What can hang from each mark
Z: G N V
V: F P Z
F: P Z
P: F Z
G: F
N: Z

Known rows, with every way that one mark hangs from another
P{Z{G N}}: [-4.80 -2.56 -5.01  5.59  5.11  3.74 -4.30 -5.97  2.49  2.55 -0.52 -0.26
 -4.43  1.77 -1.33  0.11 -0.17 -3.11]
V{F{P} Z}: [-3.42 -1.05  0.93  0.64  2.42  0.86 -1.33 -5.78  1.64 -3.34  2.05  3.03
 -6.71  1.17  4.22 -1.45 -0.16 -5.92]
G{F{Z}}: [-0.04 -1.29 -1.86  2.13  2.61  2.11  1.03 -4.43  1.79 -1.82  0.43  0.68
 -4.77 -0.06  0.38  1.87 -2.02 -1.15]
Z{V{F P}}: [-3.81 -0.84 -0.60  2.12  2.11  0.48 -0.34 -5.14  2.75 -3.76  1.94  2.17
 -3.82  4.44  0.55  1.08  3.19 -4.96]
G{F{P Z{N V}}}: [-3.18  0.86 -2.18  1.13  2.13  3.32 -2.25 -5.60  3.82 -1.07 -0.90  1.96
 -6.43  2.09  4.83  2.99  0.18 -4.96]
P{F Z}: [-0.18 -4.07 -3.05  5.09  3.45 -0.02 -2.37 -4.51  1.09 -2.59  1.87  0.99
 -2.71  1.22 -3.62  0.66 -0.64 -3.28]
N{Z{V}}: [-3.38 -1.64 -1.34  2.12  0.84  0.52 -1.61 -3.82  2.62 -2.25 -0.68 -0.60
 -4.40  1.43 -0.55  0.85  0.65 -3.67]
N{Z}: [-2.41 -2.23 -0.97  2.17  0.92  0.23 -0.25 -3.35  1.55 -2.40 -0.23 -0.29
 -4.14 -0.18 -1.19 -1.00 -1.64 -2.52]
Z{G V}: [-4.10 -0.55 -3.69  3.06  2.45  2.79 -2.91 -4.99  1.62  0.18 -0.22 -0.11
 -4.68  1.98 -2.75  1.57  1.61 -2.65]
P{F Z{G N V}}: [-5.63 -2.70 -6.10  7.10  4.71  3.83 -6.06 -6.38  4.45  0.39  0.78  0.40
 -3.55  3.67 -2.20  2.70  2.50 -4.57]
G{F}: [ 1.26 -3.24 -2.84  2.68  2.05  1.39  1.02 -3.66  0.86 -3.08  0.99 -0.43
 -3.89  1.06 -1.74  1.18 -1.25 -0.32]
G{F{P Z{N}}}: [-2.15  0.44 -1.61  1.08  2.20  2.87 -1.14 -5.15  2.76 -1.18 -0.44  2.32
 -5.96  0.50  4.46  1.08 -2.07 -3.73]
F{P{Z{N V}}}: [-3.46 -1.50 -2.78  2.57  3.32  1.29 -5.06 -5.72  2.33  0.43 -1.26  1.19
 -5.37  2.81  2.28  1.28  1.13 -6.62]
N{Z{G V{F P}}}: [-8.20 -0.30 -1.63  3.80  2.01  1.52 -0.95 -6.35  5.43 -3.45  2.36  0.59
 -5.71  4.94  0.05  1.09  3.44 -5.65]
F{P Z}: [-2.15  1.65  0.43 -0.41  1.41  0.44 -1.36 -4.65  0.25 -1.01 -0.51  3.07
 -5.96 -1.00  1.97 -0.55 -2.48 -4.84]
V{F{P Z{G N}}}: [-7.48  2.03 -0.75  1.21  3.57  4.29 -2.81 -6.85  3.35 -0.62  0.12  4.09
 -6.47  0.60  4.85 -0.91  0.27 -6.39]
F{P Z{N}}: [-4.02  1.75 -0.35  0.23  1.98  2.37 -2.77 -4.83  1.48  0.45 -1.62  3.40
 -5.34 -0.59  4.24 -0.72 -2.08 -5.18]
P{Z{V}}: [-1.26 -3.21 -2.99  3.57  3.62  0.50 -3.00 -5.15  1.41 -0.25 -0.37 -0.46
 -4.30  2.24 -1.70  2.04  1.29 -4.08]
F{P Z{N V}}: [-4.96  2.14 -0.87  0.25  1.80  2.73 -4.00 -5.12  2.62  0.74 -2.09  3.04
 -5.77  0.85  4.85  1.09  0.29 -6.31]
V{F P{Z{G N}}}: [-7.10 -2.08 -3.62  6.00  5.50  3.10 -2.74 -7.23  4.33  0.02  2.02  1.48
 -4.56  4.67  0.57  0.11  2.03 -5.03]

Rows
[-1.52 -2.53 -0.24  1.57  3.71 -0.58 -1.36 -5.94  1.05 -4.02  1.68  2.46
 -5.86  1.52  1.56 -0.78  0.27 -6.50]
V{F{P{Z}}}
[-3.03 -2.48 -4.37  4.91  3.55  3.75 -1.11 -5.88  2.88 -0.15  2.13 -0.94
 -6.57  2.20 -0.65  1.77 -1.08 -0.68]
V{Z{G{F}}}
[-3.40 -2.51 -1.07  2.16  4.25  1.31 -2.90 -6.11  2.35 -2.34  0.59  2.70
 -5.27  1.86  3.75 -1.02  0.64 -6.85]
V{F{P{Z{N}}}}
[-4.36 -0.61 -3.28  2.61  0.92  1.52 -1.35 -5.85  4.23 -3.56  1.21 -0.92
 -7.97  3.33 -0.02  2.76  0.80 -4.49]
N{Z{G{F{P}} V}}
[-8.71  1.54 -1.56  3.58  4.00  4.47 -1.69 -6.68  4.61  0.36  1.21  3.35
 -4.79  2.77  3.08 -0.17  1.11 -4.72]
V{F{Z{G N}} P}
[-4.78 -0.61 -1.28  2.84  0.40 -0.40 -0.95 -4.28  3.48 -2.16  0.62 -0.02
 -4.53  3.94 -0.68  1.19  1.05 -4.51]
N{Z{V{P}}}
[-3.96 -3.60 -6.82  6.49  5.22  4.56 -3.84 -6.73  4.79  0.86  0.22 -1.75
 -5.41  4.34 -0.65  3.93  2.14 -2.85]
P{Z{G{F} N V}}
[-2.63 -2.99 -1.09  4.08  4.16 -0.50 -0.29 -5.85  2.17 -2.89  2.69  1.65
 -4.08  3.84 -0.22  0.08  1.17 -4.86]
V{F P{Z}}
[-1.56 -2.92 -2.90  5.80  3.08 -1.00 -1.85 -4.98  1.86 -2.55  3.17  1.61
 -2.78  3.83 -3.68  1.03 -0.25 -4.04]
V{P{F Z}}
[-4.30 -2.14 -4.59  7.20  3.90  0.50 -2.90 -6.24  2.76 -1.10  3.61  1.00
 -3.87  4.36 -4.91  1.49  0.28 -3.87]
V{P{F Z{G}}}
[-4.45 -0.09 -4.79  2.84  2.39  4.06 -3.37 -6.04  3.78 -0.84  0.17  0.39
 -6.50  3.67  1.39  2.65  1.44 -4.14]
Z{G{F{P}} N V}
[-4.62 -0.64 -3.30  4.51  1.62  1.94 -3.51 -4.43  3.81 -1.63  1.27  2.39
 -1.86  4.84 -0.58  1.68  2.21 -4.39]
Z{N V{P{F}}}
[-3.00 -4.03 -6.46  6.51  5.43  4.30 -2.64 -6.32  3.70  0.72  0.68 -1.37
 -5.02  2.86 -1.16  2.11 -0.16 -1.65]
P{Z{G{F} N}}
[-5.50 -0.65 -5.59  5.34  2.88  4.31 -2.34 -6.00  4.90  0.20  1.19 -0.37
 -4.85  5.97 -0.45  3.35  2.21 -2.50]
Z{G{F} N V{P}}
[-2.71 -0.30  0.30 -0.44  1.59  0.27 -1.51 -5.20  1.51 -4.67  0.92  2.91
 -5.50  2.15  2.31  0.25  2.38 -6.57]
Z{V{F{P}}}
[-3.24 -1.12 -3.14  3.24  3.65  0.60 -3.45 -6.35  0.68  0.00  0.89  0.73
 -6.88  1.60 -1.82  0.13 -1.00 -5.01]
F{P{Z{G}}}
[-4.22  0.44 -2.78  4.15  2.86  2.99 -2.36 -5.28  2.16 -0.91  1.41  2.39
 -4.10 -0.09 -2.53  1.00 -1.11 -2.79]
P{F{Z{G}}}
[-5.56 -0.88 -2.06  4.05  2.65  2.64 -2.77 -4.95  3.15  1.87  0.64  1.45
 -4.17  3.37  2.70 -0.59 -0.80 -3.38]
V{P Z{N}}
[-4.14  0.62  0.86  1.65  2.71  0.94  0.98 -5.31  2.46 -2.62  1.84  3.55
 -4.39  1.85  2.18 -0.15  0.16 -4.51]
V{F{Z} P}
[-7.41  0.32 -2.85  4.19  1.22  1.19 -2.02 -5.43  4.30 -0.67  1.06 -0.53
 -5.60  4.48 -1.98  1.58  1.65 -4.34]
N{Z{G V{P}}}
[-7.25  0.42 -1.76  2.90  4.42  5.47 -2.32 -6.26  3.83  0.21 -0.06  2.81
 -4.72  0.28  3.06 -0.48  0.64 -4.02]
V{F{Z{G N}}}
[-7.65  3.06 -2.54  1.62  2.66  4.39 -5.07 -6.42  3.55  2.02 -1.64  2.59
 -6.83  1.49  3.46  1.40  0.64 -6.12]
F{P Z{G N V}}
[-7.20  1.01 -4.01  4.68  3.23  5.23 -5.03 -5.83  4.74  0.86 -0.18  2.37
 -3.84  1.73  0.19  2.46  1.44 -4.31]
P{F{Z{G N V}}}
[-7.38  0.64 -4.33  4.47  2.63  3.78 -3.98 -5.57  3.72  1.91  0.04  0.75
 -4.23  4.78 -0.58  1.52  2.19 -3.85]
Z{G N V{P}}
[-5.37  0.31 -0.92  2.28  3.97  3.46 -0.77 -6.11  2.42 -1.34  1.05  2.53
 -5.37 -0.18  0.80 -0.08  0.32 -3.64]
V{F{Z{G}}}
[-7.93 -0.02 -1.60  2.53  3.77  4.36 -3.86 -7.01  3.86 -0.34  1.40  2.82
 -7.07  2.21  5.01 -1.45  0.70 -6.09]
V{F{P} Z{G N}}
[-6.29 -1.37 -4.96  6.27  3.80  4.71 -2.02 -6.47  5.15  1.62  2.32 -0.22
 -6.00  5.13  1.48  1.71 -0.27 -1.87]
V{P Z{G{F} N}}
